Known rows, with every way that one mark hangs from another
[gaba bafub befa]: [ -1  -9  37  10 -21  35 -24 -13  -8  -1 -22  23  -1  -8   5  27  16 -13
  33  45]
[kotef [barobi [lupam [gaba bafub] [takat befa]]]]: [ -2   2  -5  -8  -7  -1   5  15  -1 -10   9 -24   3  -4  -5   7  -8   1
  -7   4]
[kotef barobi]: [ -3  -5   2   2 -10  10  14  11  11 -25   6 -12  -4 -16  21   5   7  -4
 -10  16]
[kotef [barobi [lupam gaba]]]: [ -3  -5  -8  -7  -5   6   9  18   0 -15  12 -24   2 -11   1   8  -3  -1
 -12  11]
[lupam barobi takat]: [ -4  21 -11   8  13 -22   8  -4  -3  -2  15   9  -9  11   5 -12 -18   1
 -13 -23]
[kotef [barobi [lupam takat]]]: [ -4  -1   6   0   1  -6   2  10   3 -24  15 -17   1  -2  10   4 -11   2
  -9   5]
[dufige [kotef [barobi [lupam takat]]]]: [ -8 -10   5  26   2  -5  -3  -9  19 -21   7   6  -1  -7  16  -7   4   7
 -26  16]
[dufige [kotef [barobi lupam]]]: [ -8 -13   2  24   0   3  -3  -7  18 -24   2   7   2 -13  19  -3   9   7
 -26  25]
[dufige [kotef [barobi [lupam gaba [takat befa]]]]]: [ -6  -8  -6  16  -1  -6   1  -5  20 -14   5  -1   0  -7   7 -10   5  10
 -29  13]
[gaba bafub [lupam barobi takat]]: [ -3  21  12  10 -11   3  -3  16 -21  18 -17  21   9  -2   1  15  -3  -5
  24  -6]
[bafub [gaba befa [lupam barobi takat]]]: [ -2  23   1   3  -5  -5 -12   5  16   2  -6  21  -3  10   2   5   5  -5
  19 -22]
[gaba bafub [befa barobi] [lupam takat]]: [  6  -4  44  15 -23  14 -14   6 -28  36 -30  23  12  11  -5  18   9  -8
  56   1]
[barobi [lupam [gaba befa] takat]]: [  0  -5  13  -7   6  -2 -15  -6  -6   4  17  -6  -5   8 -13  -1 -14  -1
   2   3]
[takat [befa [barobi lupam] [gaba bafub]]]: [ 12 -16 -17 -25   8  12   3  -6   1   2 -20  -8  10  -7  -1  -6  14   9
   2   7]
[dufige [kotef [barobi [lupam gaba takat]]]]: [ -8  -9  -1  24  -1  -6   3  -6  17 -13   8   2  -3  -7   8  -8   5   5
 -28  11]
[kotef [barobi [lupam [gaba befa] takat]]]: [ -3  -1   4  -3  -7  -4   5  12  -3  -9  15 -20   0   2  -6   5  -9  -2
  -4   0]
[lupam barobi [takat [befa gaba]]]: [  1  24 -27 -13  15 -28  12  -6   2  -3   7   2  -4  12  -2 -20 -13   6
 -15 -28]
[befa [barobi lupam]]: [  9 -24  -2   1  12  11   0  -4  -9   6  -1  -5   7  -3  12  -5   1   8
  -1   2]

Rows
[ -3  24 -10   7 -10 -11   6   2 -24  36   1   8  -7  18 -33   4 -11 -13
  11 -22] | [lupam barobi [gaba bafub befa] takat]
[ -1   9   0  -8  -1   1  15   5  -8  14 -16  14   2  -4  -5   0  12 -14
  16 -14] | [befa [gaba bafub [lupam barobi takat]]]
[  2  -3   9 -12  16  -5 -21  -9   6 -20  15  -5   0   2   8  -4 -16  12
  -9  11] | [barobi [lupam [takat befa]]]
[  0  24 -25 -10  12 -23  10  -6  -1   1   0   5  -3  11  -6 -13 -11   3
 -10 -24] | [lupam barobi [takat [befa [gaba bafub]]]]
[  8 -19  -4   3   8   3   6  -2 -14  25   1 -10   2   4  -6  -6  -3   4
   3 -12] | [befa [barobi [lupam [gaba bafub] takat]]]
[ -2   1  -8 -10  -3  -6   8  15   3 -13  16 -27   0  -3  -3   1 -10   4
 -13  -1] | [kotef [barobi [lupam gaba [takat befa]]]]
[ -3  15 -33  -2  -8  11  16  13 -19  25  -6   3  -2  -9 -19   9   2 -10
  -7  -3] | [lupam barobi [gaba bafub]]
[ 10 -22 -10 -10  21  -7  18 -12  -5  15   0  -8   2   9  -5 -21   5  -1
   0 -27] | [befa [barobi [lupam takat]] gaba]
[  4  -5  -1   2   1  11 -16 -10  21  -5  -6   9  -5   3   6   5  14  -2
  12  -3] | [bafub [gaba [befa [barobi lupam]]]]
[ -7  -7  -3  19  -4  -2  -2  -5  15 -11  -2   1   1  -9   5  -3   7   8
 -23  17] | [dufige [kotef [barobi [lupam [gaba bafub] [takat befa]]]]]
[  6 -16  32  13 -11  21 -23 -13 -23  17 -21  15   8   9  -6  20   5  -6
  38  21] | [gaba bafub [befa [barobi [lupam takat]]]]
[  5   2   5   2  -9  12 -10   4  17   7 -15  16  -1   0   9   6  20  -3
  24 -10] | [bafub [gaba [befa barobi] lupam]]
[  1  -4   8 -14  15  -2 -17 -11   3 -14   6  -5   2   2   0  -1 -10   7
  -2   9] | [barobi [lupam [takat [befa [gaba bafub]]]]]
[  5   4 -19 -32   3   5   8   6  10  -8 -13   0   5 -12   8 -10  14   7
  -3   3] | [takat [befa [gaba [lupam barobi]]]]
[  0  -2  15  -9  -4  10  11   0   2   9 -15  12  -3  -9   1   0  19 -14
  19  -4] | [befa [gaba bafub [lupam takat]]]
[ -1   0  -3 -11   3  -9   7   9   6 -24  11 -21   3  -2   4   0  -7   3
 -11   1] | [kotef [barobi [lupam [takat [befa gaba]]]]]
[ -1  -4   7  -5   6   3 -11  -3  -6   6  12  -7  -4   0 -12   5 -12  -2
  -2   5] | [barobi [lupam [gaba bafub] takat]]
[  4  -5  15   8 -15   5   6  -7 -12  39  -2   1 -14  11 -22  -1   4 -12
  20 -11] | [lupam [gaba bafub [befa barobi]] takat]
[  0  25 -21  -6  13 -25   3  -3   1  -6  10   4  -4  11   4 -14 -18  10
 -17 -19] | [lupam barobi [takat befa]]
